Each row comes from the steps of one path. Every step used is in the known rows, and no mark comes twice. Write the path behind each row, first mark first.
Known rows:
dusabe -> doso -> famo -> zabo -> kita: [ 26  19 -33  -4   6   1  -4  15 -13   6  11  38  15   3  -6 -11  10  -7
 -15 -39  17  -5  -2   5   1 -32 -13  -2   9  23  14 -20 -47  19  30  -8]
pila -> danu -> sumuv -> famo: [ 12  -5 -23 -29  11 -26 -26  -5 -18  -7  12 -25   0   4 -17  -9  18 -16
 -24 -46 -80 -18   4 -29  -1   5  -5 -39  12 -17 -39   0  34   7  -4   6]
lapi -> zabo: [ 13   1 -26  -6  -6   8 -13  11  10  -4   1  -8  13   5 -16 -15  -1   8
 -15 -33 -21   0 -10 -14  10 -30 -10   4  -1   0  12 -21 -14   7  13 -13]
doso -> famo -> rotu: [  2   6  -3   3  19 -34  -8   9 -22 -16  10 -34  15  10   9   5   5  -3
 -13 -18 -17 -14  17 -24  -1 -12   5  10  -7   3 -10 -18 -29  -8   2  -7]
lofak -> zabo -> famo -> sumuv: [ 16   8 -26 -50 -20 -12 -21   7  -2   0  13 -34  -7  -8   9 -35  -9  33
 -18 -25 -19 -21  33 -26  13 -21 -12  -7  28 -10  -3 -23   3 -20  27  -9]
valiro -> famo -> sumuv -> danu -> pila -> lapi -> zabo: [-12 -19 -15 -18 -24  14 -13 -10 -25   0  20  41 -14   0 -17   7  30  29
  -8 -52 -66  -9 -13 -18  27 -23  15 -13   0 -54  11 -26 -15 -10  31   4]
zabo -> lofak -> pilo -> veku -> doso -> famo -> rotu: [  3  12  -8  52  34 -43  -8  18 -17 -23 -16 -21  38 -16   9  55 -13   7
  -9   7  34  -2  20  13 -13 -21  17  16 -17  16  -6 -26 -49 -37 -13  -4]
muguzop -> kita: [ 33  17 -33   9  22   2 -17   7   1  -5   6 -39  12   7  -4 -28  -1  -3
 -21 -36  -4   0 -16 -13 -12 -28  -3  -9 -15  33   0 -14  -2  19  11 -16]
danu -> pila -> lapi: [ -2 -22 -21  17  11  16 -22  -6 -24   5   7  -9 -10   5  -8  -8  14   6
  -8 -42 -56  -2  -7 -15  20 -22   7 -17   1 -30  12 -10  27   5   6   2]
sumuv -> danu -> pila -> lapi -> zabo -> lofak: [ -5 -19 -27   0 -19  22 -17  -4 -16   1   7  59   8   1 -25   5  24  -6
  -6 -41 -19   7 -18   5  14 -34   0  18  -8 -39  15 -19  16  -3  32   5]
zabo -> lofak -> pilo: [ 28  10 -25  44  11  -5 -27  16  18  -9 -19 -24  25 -17  -3   8  -6 -11
 -14  14  36   4  10  39  -6 -28 -29  18  -8  29  15 -24  18 -10   4 -11]
famo -> zabo: [ 15   9 -34  -8   5   1 -16  12  17   8  16 -15 -13   7   7 -34  -6  14
 -13 -13   2   0   6   7   8 -23   4 -16  22  26  -1 -16  -2  20   5  -8]
danu -> sumuv: [ 19   7 -23  -2  18  -7 -24  -1 -10  -5   4 -32   1   3 -13  -2  14 -10
 -16 -42 -34 -12  19 -15   3  -5   8 -28   6  -3 -13  -5  33  13  -5   8]
dusabe -> doso -> famo -> zabo -> lofak -> pilo -> veku: [ 11  16 -27  71  29 -20 -18  27   8  -8 -28 -29  31 -30  -7  50 -27  -7
 -10  16  59   8  12  43  -6 -37  12 -11  -3  38  26 -30 -46 -19  -7  -9]
lapi -> pila -> danu: [  7 -17 -24   8  33  -5 -29  -8 -19   1   9 -43  -9   7 -21 -16  32  -5
 -26 -38 -50  -7  10 -27   3 -18   8 -11   2 -31  -7 -15  27  19   9   7]
valiro -> famo -> sumuv -> danu -> pila -> lapi: [-12 -18 -14   5  -1   4 -20 -17 -39   2  20  21 -21  -2  -4   6  30  26
  -4 -47 -70 -16   5 -10  25 -11  21 -32   4 -51   1 -19  16  -7  18  12]
danu -> sumuv -> famo -> zabo -> lofak -> pilo: [ 26   6 -28   4  -6 -11 -28  13  19  -3  -2  -2   8 -13  -3   4   0 -10
 -18  10  19   3   5  36  -7 -18 -20   2   9  25  -6 -19  19  -8   5  -4]
lofak -> pilo -> veku -> doso -> famo -> rotu: [  0  13  -5  49  39 -43  -7  18 -16 -23 -15 -39  31 -14  11  51 -14  15
  -9   1  17  -4  22   4 -10 -16  22  -1 -14  14 -10 -25 -55 -33 -23  -4]
pilo -> lofak -> zabo -> kita -> muguzop: [ 78  10 -29 -16 -15  21 -17  13   3  -4   3 -21  30 -15   0 -43   7 -29
 -36 -54  53   0 -23  -9 -11 -31 -26  16 -21  26  27 -17   8  -5  22  -8]
veku -> pilo -> lofak -> zabo: [ 56  -2 -26 -12  -7   7 -23  27  22  -4  -9 -73  15 -40   9 -30 -23 -23
 -24 -21  57  -1  -4   1  10 -26 -10   5  -7  24  26 -21  15 -30 -23   6]
pila -> lapi: [ 10  -9 -23  15  13   7 -21  -2  -8   3   4 -21   4   4  -2 -20   0   9
 -13 -37 -39  -4  -7 -16  13 -21  -5  -6  -1  -5  14 -14  10   7   5  -9]
gezup -> doso: [ 16  11 -26  17  40  -4  -5  20 -11  -6 -20 -12  17  -7   0   8 -16  -3
 -16 -26 -25  -7   2 -10  -5 -28   0  -2  -7  15  -8 -17  -8   9  10  -9]
pila -> lapi -> zabo -> famo -> rotu: [ -3  -5 -16 -54 -12 -12 -17   1  -4 -13  14 -17  -5  17   6 -29   3 -12
 -11 -35 -43  -8  19 -37  21 -24   8  24   5 -34  -1 -22 -39   0  32  -5]
pilo -> veku -> doso -> famo -> rotu: [ -3  12  -8  38  40 -43  -4  15 -24 -21  -7 -32  29  -6  11  40 -13  16
  -9 -13   5  -8  20 -11  -7 -16  27  -2 -11   9 -14 -20 -53 -26 -17  -3]
dusabe -> doso -> famo: [  3  18 -20  38  43 -22  -4  19 -29  -5 -12 -20  27  -5 -13  31 -10  -8
  -8 -30 -21 -10   2 -21  -2 -24   2  -6  -2  15   3 -15 -42   5  10 -17]
pilo -> lofak -> zabo -> famo: [ 46   4 -35 -50 -19  -1 -28  16  23  -6   1 -72   1 -10   2 -41 -24 -31
 -20 -29  19  -9  27 -19  20 -26 -14  20  17   4  10 -14   0  -8  24  -9]
gezup -> doso -> famo: [ 16  11 -15  33  35 -22   0  22 -26  -7 -11 -21  26  -3 -11  33 -15  -3
 -13 -29 -23  -9  -4 -19  -8 -24   1   7  -7  16  -3 -17 -37   2  15 -17]
sumuv -> danu -> pila -> lapi -> zabo: [-14 -24 -21 -11 -17  27 -15  -6 -18   3  12  34  -9   7 -25   1  25   9
  -6 -57 -59   4 -22 -16  26 -25  13 -11  -3 -54  11 -17   1   4  16   5]
pila -> danu: [  7  -3 -23  11  29  -8 -25  -1  -8  -4   5 -39  -2   4 -15 -13  22 -14
 -15 -35 -37  -9  15 -13   6 -13   6 -22   3 -12 -11  -9  25  16   2   0]
gezup -> doso -> famo -> sumuv -> danu -> pila: [-26  -8 -12  14  12  -7  -7   1 -53   0   7  24 -10  -8 -11  35  23  23
  -1 -43 -56 -14  12  -4  11 -11  24 -43   8 -50 -18 -18  10  -9   7  16]

Write each row's path:
[ 12 -15 -24 -32  14 -25 -29  -9 -25  -4  14 -27  -5   6 -20 -12  25 -10
 -31 -49 -89 -17   2 -38  -3   2  -4 -32  11 -30 -36  -4  35   9   0  12] | lapi -> pila -> danu -> sumuv -> famo
[ 20  11 -24  67  27 -16 -27  19  19 -12 -28 -74  24 -24  -1  24 -28   6
 -15   7  33   2  21  33   1 -25   2 -30  -6  31  22 -27 -16 -14 -28  -7] | lofak -> pilo -> veku
[ -7 -13 -22 -32 -22   5 -24  -2 -23   0  14 -11 -23 -15  -4  -7  16   5
  -7 -42 -23 -14  28  -3  27 -11  14 -35  20 -56  -7 -17  31 -18   7  21] | pilo -> lofak -> zabo -> famo -> sumuv -> danu -> pila
[ 21  10 -30  58  13 -12 -27  21  26  -7 -21 -40  21 -24   0  22 -26   1
 -13  21  63   9  17  51  -3 -34   4 -12  -1  39  25 -29 -15 -16 -12  -6] | famo -> zabo -> lofak -> pilo -> veku
[  2 -13 -23 -26 -33  28 -11  -9 -29   6  20  76   4   2 -19 -15  41  18
 -13 -69 -35  -5 -13  -4  19 -27 -12 -11  -1 -51  22 -27 -11  -1  32  11] | famo -> sumuv -> danu -> pila -> lapi -> zabo -> kita
[-23  -3 -21 -35 -26  -2 -18  -8 -19   2  20  20 -14   0  -8 -15  14  30
  -4 -51 -56 -12  17 -16  26 -12  13 -27  22 -59  -6 -27 -11  -2  24   8] | pila -> lapi -> zabo -> famo -> sumuv -> danu
[ 38   7 -35 -55 -12  -2 -24  12  11  -5   5 -47  -4   2  -3 -38 -14 -11
 -18 -33  -9  -9  26 -28  18 -26 -10  15  20   3  -5 -10   4   2  34 -15] | lofak -> zabo -> famo
[-24 -23 -16   6  -1  13 -20 -15 -39   7  17  19 -19  -2  -6  -1  27  27
  -4 -50 -67  -8   1  -9  24 -11  19 -40   8 -58   1 -16  30  -5   3  15] | famo -> sumuv -> danu -> pila -> lapi
[-14  -9 -22  11  11   7 -19  -4 -30  -1   8   6 -16   3 -13   7  25   1
  -2 -43 -45  -6  14   3  19 -10  19 -43   6 -40 -16  -8  39  12  -3  17] | sumuv -> danu -> pila
[ 15  -3 -34 -27  -6 -13 -24   1   0   3  19  25  -2   3 -10 -16  16 -18
 -18 -19 -13  -4   0   7  -4 -17  -4  -3  17   3 -20  -8  28   7  21   3] | pila -> danu -> sumuv -> famo -> zabo -> lofak
[ 21  -9 -27  -1   1 -10 -34   4   6   0   4  -6  -3 -11 -14   6  21 -14
 -25   2  -1   3   3  24  -8 -18 -10   4   8  -2  -9 -21  26  -4  10   7] | lapi -> pila -> danu -> sumuv -> famo -> zabo -> lofak -> pilo
[ 13  17 -27  51  24 -22 -10  25   8  -1  -4 -22  11 -16   0  37 -26  30
  -7   4  37   8   4  28  -5 -25  23 -18  14  38   0 -23 -54 -11 -14 -12] | lofak -> pilo -> veku -> doso -> famo -> zabo
[ 20   3 -36 -25 -11 -12 -21   7   5   3  16  25   4   2  -3 -19   2  -8
 -18 -13  -1  -3  -2  11  -5 -21 -12   2  17  17 -13 -11  22   5  19  -1] | danu -> sumuv -> famo -> zabo -> lofak
[  2  13 -26 -22  -7 -22 -22   4  -4  -2  11 -39  -4  -2   9 -32 -11  30
 -11 -21 -34 -21  38 -19  13 -19 -11 -20  30 -14   0 -26  -9  -5  23  -7] | zabo -> famo -> sumuv
[ -2 -26 -20 -24 -22  14 -27  -3 -24   5  13 -15 -21 -26  -1 -14  10  -1
  -5 -50 -29  -5   2  -9  35 -17  21 -26  11 -64  18 -21  16 -26   0  25] | veku -> pilo -> lofak -> zabo -> famo -> sumuv -> danu -> pila -> lapi
[ 11  -3 -19  -6  25  -9 -29  -9 -19  -6   9 -34  -9   4 -25   4  37 -24
 -17 -51 -51 -14  23 -20   4   0  22 -36   7 -27 -22   0  43  17  -2  15] | pila -> danu -> sumuv
[-27 -10 -22 -25 -19   4 -18  -6 -30   0  18  20 -23   2 -15   1  25  19
   0 -47 -60 -11  20  -9  28 -15  18 -40  22 -68 -11 -19  12  -1  20  17] | lapi -> zabo -> famo -> sumuv -> danu -> pila
[ 11  -2 -31 -44  -2 -16 -23   1   1   5  28  -4 -22   8  -6 -25  14  -2
 -20 -32 -50  -9   1 -11   4  -3   8 -38  29  -1 -33  -5  16  16   2   4] | pila -> danu -> sumuv -> famo -> zabo
[ 19   2 -26 -27   5 -25 -22   1 -11  -7   8 -23   8   3  -7 -14   1  -5
 -23 -38 -67 -17   1 -24  -2   1 -16 -32  12   1 -31  -4  26   4  -6   0] | danu -> sumuv -> famo
[-16 -23 -20  11   6  17 -22 -12 -33   5  12  14 -16   4 -12   1  25   6
  -3 -53 -63  -2  -4  -8  24 -13  19 -30   2 -50   0 -10  32   7   3  12] | sumuv -> danu -> pila -> lapi
[ -8 -14 -30 -43 -25  12 -22  -4 -11  -1  14   7 -18  13 -23 -18  10 -11
  -2 -58 -64  -1   7 -27  35 -27  13   0  18 -61   3 -16 -18  16  42   1] | sumuv -> danu -> pila -> lapi -> zabo -> famo
[-15 -19 -23  -5 -27  17 -16  -6 -22   3  12  64   6  -4 -19   5  26  14
  -6 -37 -23   1 -13   4  14 -32  -1   9  -2 -47  16 -25  14 -16  32   7] | famo -> sumuv -> danu -> pila -> lapi -> zabo -> lofak
[-18  13 -15  56  11 -29 -12   8 -27  -8  -9  14  24 -30  -5  59  -2  43
  -2 -11  18  -6  20  32  -4 -11  19 -34   3 -15  -8 -32 -21 -36 -13   8] | zabo -> lofak -> pilo -> veku -> doso -> famo -> sumuv -> danu
[ 15  19 -38  77  38 -16 -16  24  16  -8 -30 -13  30 -32   4  46 -34  29
  -7  14  61  13  12  50 -11 -33  21 -15   0  39   2 -26 -29 -27 -25  -4] | famo -> zabo -> lofak -> pilo -> veku -> doso
[-24 -24 -17 -16 -24  22 -14  -8 -25   6  17  39 -11   1 -20   1  27  31
  -6 -55 -64  -2 -16 -16  25 -23  12 -20   4 -61  12 -24  -1  -8  17   7] | famo -> sumuv -> danu -> pila -> lapi -> zabo
[ 16  -9 -28  30  13 -21 -35   7   5  -6  -9 -36   8 -22 -16  28   2  -8
 -25   2  15   4  12  28  -7 -21  13 -23   3   2   3 -24   0 -15 -10  11] | lapi -> pila -> danu -> sumuv -> famo -> zabo -> lofak -> pilo -> veku
[ 16  16 -37  53  31 -26 -19  19   8 -10 -25  -4  28 -32  -1  51 -28  24
 -12   4  33   7   8  39 -15 -20  20 -27   4  28 -16 -19 -20 -30 -28   2] | danu -> sumuv -> famo -> zabo -> lofak -> pilo -> veku -> doso
[ 17  18 -22  90  39 -33 -11  25 -10 -14 -28 -26  48 -26 -11  70 -29  17
  -6   1  42   5   6  25 -15 -28  10   2 -10  31   7 -23 -46 -30 -13 -13] | zabo -> lofak -> pilo -> veku -> doso -> famo
[ 23  15 -28  51  14 -13 -17  23  14  -4 -13   1  22 -20  -2  32 -13   8
  -8  19  53  11   2  46 -12 -30  -8  19   2  37   5 -26 -16 -17   4 -14] | veku -> doso -> famo -> zabo -> lofak -> pilo
[ -6 -27 -20 -31 -25  17 -27  -9 -25   6  17  -4 -23 -13  -4 -13  16   4
  -8 -53 -40  -9  10 -14  33 -15  16 -20  14 -64   9 -16  25 -20  12  16] | pilo -> lofak -> zabo -> famo -> sumuv -> danu -> pila -> lapi
[ 22   6 -29  35   6 -22 -30  16  18  -9 -15 -32  19 -24  -5  27 -20  -4
 -18  10  35   4  13  41  -6 -22   3 -25   4  28   8 -23  -7 -19 -16   2] | danu -> sumuv -> famo -> zabo -> lofak -> pilo -> veku
[ 10 -12 -32 -47   0 -14 -25  -3  -7   9  30  -8 -26  10 -10 -27  21   4
 -28 -34 -58  -8  -2 -20   2  -6  10 -32  28 -13 -31  -9  17  18   6   9] | lapi -> pila -> danu -> sumuv -> famo -> zabo
[ 35   8 -31 -18 -17  18 -10   8   1  -2   5  34  24   7 -17 -28  17  -4
 -21 -51   1  -2 -10  -3   6 -35 -32  11  -6   3  24 -24 -23  13  30  -7] | lapi -> zabo -> kita
[ 22  -5 -21 -15 -28  28 -11  -8 -33   3  19  53   9  -2 -16 -21  40   8
 -21 -77 -22   1 -34 -15   2 -29  -2 -13 -14 -39  21 -24  -5   1  37   5] | famo -> sumuv -> danu -> pila -> lapi -> zabo -> kita -> muguzop
